What can hang from each mark:
U: G Q
T: G Q R
M: R
P: G Q
Q: P T
R: M T
G: P T U

Every row comes from one small tree of marks. Brackets hold a mark, then the marks that hang from it, in alphabetical order. Every link used is in the known rows. Which tree was each row made from?
Known rows:
[R [T [G U] [Q P]]]: [ 0.74 -5.25  1.64  2.77 -1.33  2.74 -2.98  0.33 -0.71  1.31  3.98 -4.15
  1.24  2.06  3.66  3.58  2.48  0.85  1.88 -0.94 -0.14  0.12  0.20]
[R M [T Q]]: [ 3.86 -1.78  2.16 -2.71 -1.05 -0.98  0.44  7.34  3.41  3.81  2.75  0.94
  0.16  0.10  2.10  5.28 -1.27  3.89 -4.64 -0.24 -2.59 -1.64  2.08]
[P G Q]: [ 5.55  1.16 -1.17 -1.08 -1.20 -1.38  0.89  5.61  3.86  0.43 -5.68  1.94
  1.69  7.00 -8.68 -4.53 -5.93 -3.17  0.05  2.42  4.48  3.75  4.27]
[Q [T [G U]]]: [-0.62  2.21 -2.90  0.74  0.55  0.00  1.22 -3.72 -1.17 -1.90 -1.17 -3.42
  2.67  1.03 -1.82 -0.04 -0.58  0.59  1.66 -4.35 -2.74 -0.23 -0.89]
[U G [Q T]]: [ 1.62  2.15 -0.84  0.81  3.75  0.32  1.31 -1.33  6.48 -1.13  0.07 -1.64
  1.17 -5.69 -2.69 -3.37  0.95 -0.36  1.13  1.88 -4.39  2.80 -1.67]
[T [G U] [Q P] R]: [ 0.56 -6.49  0.12  3.90 -6.03  4.98 -3.90 -3.08 -4.46 -0.83  5.40 -2.47
 -0.21  3.20  1.32 -0.12  0.99 -0.54  3.52  0.46  2.52  1.33 -2.17]
[U [G [T [Q P] R]]]: [-0.86 -3.16 -1.49 -0.92 -1.44  4.66  0.52 -2.30  1.30  1.56  3.29 -0.47
  0.65 -2.47 -1.41 -0.86  0.73 -0.94  0.93  1.34  0.01 -0.52 -3.03]
[U [G P [T R]] Q]: [-2.67  2.10 -0.34  1.10  2.07 -0.19 -0.54 -3.14  2.49 -0.70  3.86  0.88
 -1.38 -7.71  2.06 -2.30  2.72 -0.14  0.99  3.00 -1.18  2.50 -3.14]
[G P U]: [-4.70 -0.18  4.37  1.39  3.90 -5.92  2.70 -1.40 -3.22  0.08 -4.67  0.12
 -4.06  0.99  2.09  1.79  1.95 -0.49  2.02  0.84 -0.34 -3.50  0.85]
[P [Q T]]: [ 1.40  3.96 -4.02  1.01  1.63  0.11  5.90  2.78  3.30  2.37 -4.76 -0.55
  1.84  2.70 -6.26 -4.17 -4.85 -3.20  0.84 -0.43  0.40  1.56  5.72]
[M R]: [ 1.54 -1.47  3.36 -2.77  1.25 -0.02  0.53  2.68 -0.97 -0.49 -4.72  4.11
 -0.64 -0.55  0.77 -0.15 -0.35 -0.74 -3.24  2.17  0.44 -4.12 -0.43]
[P [G T U]]: [ 0.98  2.46 -0.54 -2.38  1.04 -1.89 -2.57 -1.36  0.58 -2.55 -4.94 -0.29
  1.70  3.21 -1.05  0.40 -0.38 -0.29 -1.27 -2.78  1.01 -1.38  0.31]
[R M]: [ 2.28  0.60  2.25 -4.07 -1.01 -2.84  1.07  5.96  1.43  0.70 -3.91  3.37
 -1.56  0.81 -3.04  3.32 -1.75  3.17 -3.52  1.62 -2.18 -2.94 -0.22]
[R M [T [G U] Q]]: [ 2.90 -0.67  0.52  0.86 -3.88 -3.38 -3.72  2.96  0.11  1.18  5.04 -1.28
  2.04  1.07  3.25  7.27 -0.98  5.53 -1.10 -1.55 -3.04 -1.07 -0.69]
[G U]: [-1.38 -0.23  2.09 -0.79  1.64 -2.84  0.95  1.00 -0.17  0.15 -7.03  1.00
 -2.49  2.62 -0.18  1.05 -1.13  0.16  1.59  0.90 -1.07 -4.54  1.48]
[G P]: [-2.03 -1.91  4.26 -1.92  2.69 -1.50  4.99  1.95 -1.61  1.85 -3.45  1.90
 -4.02  0.29 -1.66  0.59  1.13 -0.71 -0.18  1.76  0.74 -1.65  1.25]
[G T]: [-0.46  2.02 -1.33 -3.90  0.90  2.69  2.24  0.27  0.15  2.51 -4.10  1.13
 -0.49 -0.41 -1.47  1.93 -0.46  0.07 -1.68 -1.45 -0.67 -3.44  2.39]
[G [T R] U]: [-4.04  3.15 -2.66 -1.18  0.29  0.29 -0.90 -2.59 -1.66 -0.90 -2.71  1.11
 -1.07 -0.65  4.51  0.09 -0.51  0.25 -0.04 -2.25 -0.45 -3.97  0.38]
[U [G [T R]]]: [-1.29 -0.23 -3.11 -3.45 -0.75  1.72  0.77 -0.59  2.16  0.53  0.93  2.00
  0.01 -3.10 -1.38 -1.56 -1.81  0.49  0.58  1.58 -0.90 -1.32 -3.82]
[Q [P [G [T R] U]]]: [-1.38 -2.09  0.95  0.32  1.32  2.53 -4.39 -2.00 -0.91 -4.60 -2.57 -1.51
  1.21  2.10  0.98 -2.15  4.23 -2.44 -1.49 -1.58  2.88 -0.05 -1.90]
[P [G [U Q]]]: [ 3.77  0.59  2.91 -0.41  1.57 -2.53 -3.75  1.27  2.91 -3.63 -5.24  0.68
  0.25  3.25 -1.44 -2.06 -0.27 -0.60 -0.26  1.09  0.91  1.22  0.50]
[G [T [Q P]]]: [ 0.38 -1.78  0.51 -0.50  0.08  6.45  1.79 -0.98 -0.72  3.96 -1.08 -1.91
  0.43  0.50 -1.83  2.99  2.73 -1.71 -1.41 -1.72  0.51 -2.54  3.22]
[U Q]: [ 3.32  0.59  3.13 -0.94  1.97  1.92  0.31  3.55  3.69  1.17 -4.36  1.91
 -2.84 -1.24 -1.28 -1.13 -0.05 -0.44 -0.71  3.80 -1.36  0.62  3.00]
[Q T]: [ 0.31  1.11 -1.12 -2.88  3.58  2.14  5.46  0.77  1.77  0.25 -3.51 -1.28
  1.03 -0.02 -3.15 -2.31 -0.64 -1.14 -1.89 -3.16 -2.54 -0.77  1.72]

Write each row's tree:
[ 1.75 -7.71  2.27 -0.28 -2.43  8.17  1.47  2.20 -0.72  2.32  2.35  0.40
 -2.34  2.06  0.03 -2.83  0.93 -2.59 -1.07  1.93  2.97  0.42  1.19] -> [T [Q P] R]
[-0.67 -2.35  1.04 -1.26  0.02 -0.44  0.21  2.67 -0.52  0.82  3.18 -0.59
 -0.34 -0.20  2.72  2.27  0.58  1.95  0.45 -0.15 -0.15  1.02 -0.71] -> [R [T [G P]]]
[ 2.70  1.86  0.02 -0.05  2.08 -0.84 -3.07 -0.55  2.92 -5.14 -2.09 -0.36
  1.41  1.60  0.53 -4.95 -0.42 -0.95 -1.30 -1.50  0.74  3.14 -0.37] -> [P [G [U [Q [T R]]]]]
[ 4.76 -7.13  4.13 -0.62 -0.99  5.40  0.63  2.15  0.99  1.83 -1.09 -1.60
  0.08  4.92 -4.54 -0.23  2.09 -2.76 -1.24  0.98  2.88  1.05  1.92] -> [T [Q [P G]]]
[-2.16  0.44 -0.64  2.83  0.25 -3.76 -1.19  1.05 -0.59  0.41  1.47 -1.52
  0.32  1.31  3.36  1.84 -0.66  0.95  2.80 -0.15  0.58  0.92  1.16] -> [R [T [G [P Q] U]]]
[ 2.27  0.32 -1.30 -1.62 -1.57  1.26 -2.40 -1.71 -0.51 -1.19 -0.21  0.16
  1.75  3.74  0.50 -1.22 -1.18 -0.94 -1.45 -2.91  2.54  0.19  0.63] -> [P [G [T Q R] U]]
[ 4.88 -1.76  0.48 -1.26 -4.55 -0.89 -2.22  5.06  1.03  2.51  5.86 -0.19
  2.07  0.92  1.05  6.58 -1.37  5.47 -2.63 -0.90 -2.56  0.16 -0.49] -> [R M [T G Q]]
[-5.44  5.78  1.93  3.58  4.98 -4.21 -0.37 -5.76 -2.25 -0.12 -2.63 -1.32
 -2.12 -4.10  5.14  2.89  5.33 -0.23  0.79 -1.29 -1.43 -2.31  2.29] -> [G P T [U Q]]
[-3.96  1.92 -3.65  0.77  0.20 -1.73  2.73 -1.74  0.62  1.41  2.11  1.32
 -0.33 -3.19 -1.86 -2.74 -1.96 -1.41  2.68  2.36  1.25  0.95 -1.58] -> [U [G [P Q] [T R]]]
[-0.67  2.99 -2.46 -4.31 -1.63  1.61 -0.33  1.73 -0.40  0.06 -0.15  3.32
 -0.54 -1.90  1.52  1.14 -1.54  1.88 -4.12 -1.57 -0.60 -2.23 -0.61] -> [G [T [R M]]]
[ 0.69  0.32 -4.84 -1.77 -1.33  4.14  1.55 -1.39 -0.83 -2.28  2.82 -1.11
  1.87 -0.36 -1.46 -4.33 -2.21 -0.03 -0.19 -3.44 -0.67  2.37 -2.16] -> [Q [T G R]]
[ 1.47 -4.94  3.88 -0.36  2.04  2.99 -0.80  2.96 -0.29  0.78  1.11  0.32
  0.80 -1.33  5.38  1.22  3.10 -0.94 -4.00  0.69  0.96 -2.65  0.33] -> [M [R [T [Q P]]]]
[-4.08  3.60  3.10  4.38  6.51 -5.16  1.84 -4.08 -0.85 -1.73 -2.67 -2.26
 -1.89 -3.17  3.55 -0.49  4.46 -1.01  1.37 -1.07 -2.44 -0.10  1.37] -> [G P [U [Q T]]]
[-0.22 -3.20  1.63  2.04 -1.08 -0.77 -0.39 -0.19 -2.02  2.50  4.78 -2.49
  0.32  1.40  4.27  4.22  0.98  1.85  2.05 -1.27 -0.29 -0.08  0.66] -> [R [T [G P U] Q]]
[ 0.73 -2.82  2.22 -1.74  1.98  4.02 -2.05  0.03  0.51 -2.69 -3.50 -1.48
  1.25  2.25 -2.86 -0.71  4.41 -2.60 -2.51 -0.88  2.31  0.61 -0.64] -> [Q [P [G T]]]
[-1.40  1.20  2.56  3.81 -0.59 -3.80 -2.66 -3.45 -3.29 -1.78 -0.03 -1.40
 -1.55 -0.18  0.73  2.24  2.23  1.25  4.32  1.75 -0.68  0.69 -1.25] -> [T [G P [U Q]]]
[-0.95  0.99 -2.70 -3.39 -1.42 -0.55 -0.24  0.09  2.17 -0.31  1.55  2.54
  0.34 -3.68 -1.23  0.13 -1.93  2.26 -0.87  1.43 -2.18 -1.50 -4.45] -> [U [G [T [R M]]]]
[ 3.21  2.13  1.28  0.36  2.93 -2.20 -2.46 -0.35  3.16 -4.47 -4.01 -1.19
  1.86  2.11 -1.38 -2.90  0.48 -1.05 -0.97 -1.79 -0.32  2.26  0.54] -> [P [G [U [Q T]]]]
[-2.79  0.44 -2.25  3.86 -3.56 -3.10 -1.55 -2.10 -4.87 -1.94  2.38  1.00
 -1.21  2.30  0.98 -2.38 -3.00 -0.63  4.63  1.72  3.30  2.31 -1.48] -> [T [G [P Q] U] R]
[-2.38  2.60 -0.59  2.18  3.67 -2.47  7.02  0.77 -0.26  1.96 -2.76 -0.54
 -0.52  1.03 -3.87 -2.87 -1.02 -3.20  0.88 -0.13  1.17  1.76  4.45] -> [G [P [Q T]]]
[ 2.29 -3.61  0.69  0.46 -7.35  0.33 -0.79  0.05 -5.08  1.32  9.06  1.31
 -1.03  1.21 -0.60  2.27 -1.64  2.87 -0.37  0.60  1.51  2.30 -2.80] -> [T [G P] Q [R M]]
[-7.14  4.53 -0.48  1.12  1.46 -5.71 -0.43 -3.89 -4.82 -1.76  0.52  1.59
 -1.75 -3.00  6.55  2.88  2.28  1.72 -1.52 -2.76 -0.62 -3.71 -1.28] -> [G P [T [R M]] U]
[ 2.33  4.75 -3.88  2.52  2.08 -4.01  0.58  0.33  3.03 -2.67 -5.15 -2.01
  4.56  5.99 -5.36 -5.36 -4.35 -3.29  1.16 -2.70  2.08  3.80  4.02] -> [P [G U] [Q T]]
[ 1.56 -3.48  2.69  0.45 -0.70  0.25 -1.29  1.06 -2.82  0.92  4.29  0.57
  1.24 -1.61  5.12  2.64  1.42  0.56 -2.04 -0.14  0.85 -0.95 -1.43] -> [M [R [T [G P] Q]]]
[-1.38 -0.01  1.92  2.45  1.34 -2.88 -2.79  0.10 -0.17 -0.73  2.63 -1.75
 -0.64 -1.65  5.71  2.74  2.28  2.04  1.72  0.15 -1.39  1.28 -0.47] -> [R [T [G P [U Q]]]]
[ 0.87  3.52 -2.01 -0.42 -0.01 -0.07 -3.13 -0.64  4.77 -1.04  2.99  2.00
  0.23 -6.88  0.55 -1.06  0.30  2.01 -1.20  3.26 -3.15  1.44 -3.69] -> [U [G [T [R M]]] Q]
[-0.78  0.43  1.19  2.21  2.72  2.90 -2.89 -2.85  4.29 -1.14  0.18 -2.05
  0.67 -6.11 -0.63 -0.47  5.39 -0.95  0.97  3.13 -2.41  1.20 -2.69] -> [U [G T] [Q P]]
[-2.50 -0.55 -0.10 -1.22 -0.44  3.47  3.98 -2.48 -3.85  3.72  3.80  0.90
 -1.76 -1.75  2.31  0.54  1.20 -1.57 -1.43 -1.80  2.05 -0.87  2.01] -> [G P [T Q R]]
[-0.48 -2.79 -1.05 -1.11 -1.55  8.12  1.19 -1.06 -1.39  2.57  2.08 -0.61
 -0.40 -0.66  1.15 -0.43  1.74 -2.04 -2.01 -1.50  1.63 -1.09  1.64] -> [G [T [Q P] R]]
[-2.97  0.37 -2.51  1.27  1.84 -2.72  4.78 -0.58  2.04  0.30  1.44  0.48
 -0.10 -2.09 -3.64 -4.69 -2.24 -1.97  3.02  2.67  0.35  2.54 -1.69] -> [U [G [P [Q [T R]]]]]
[ 2.26 -1.00 -1.83 -2.80 -6.73  0.41 -3.32  2.96 -2.22 -2.25  3.80  3.21
 -0.85  0.86 -1.40  0.42 -3.79  3.87 -1.23  1.45  0.21  1.02 -4.53] -> [T G [R M]]
[ 1.53  1.13  0.78  2.10 -2.11 -1.37 -3.86 -1.81 -1.05 -1.39 -1.86 -0.99
 -0.39  1.22 -0.64  1.87 -0.32  1.70  3.48  1.75 -1.46  0.35 -0.78] -> [T [G [U Q]]]
[-6.31  6.25 -1.60  4.61  3.07 -5.85  2.49 -3.93 -3.04  1.86 -4.22 -0.77
 -0.41  0.05  1.22  2.08  0.35 -1.86  2.99 -1.13  1.26 -2.41  4.65] -> [G [P Q] T U]
[-4.50 -0.36 -1.28 -1.90  1.00 -0.87  2.39 -2.67 -0.19  0.42  2.55  1.26
 -1.34 -4.46 -0.09 -1.30  0.44  0.26  1.05  1.51 -0.45 -0.72 -4.06] -> [U [G P [T R]]]
[ 1.31  3.14 -6.68  1.74 -1.91  1.71  2.78  0.92  0.93  0.20  0.30 -0.56
  2.42  2.29 -5.02 -5.59 -5.84 -2.23  1.73 -0.70  1.71  4.27  2.59] -> [P [Q [T G R]]]
[ 5.13 -3.33 -1.25 -1.08 -9.17  2.84 -2.01  2.31 -2.54  1.24  7.22  1.75
  0.16  2.33 -2.06  1.91 -3.97  3.48 -0.72  0.87  0.89  1.82 -2.36] -> [T G Q [R M]]
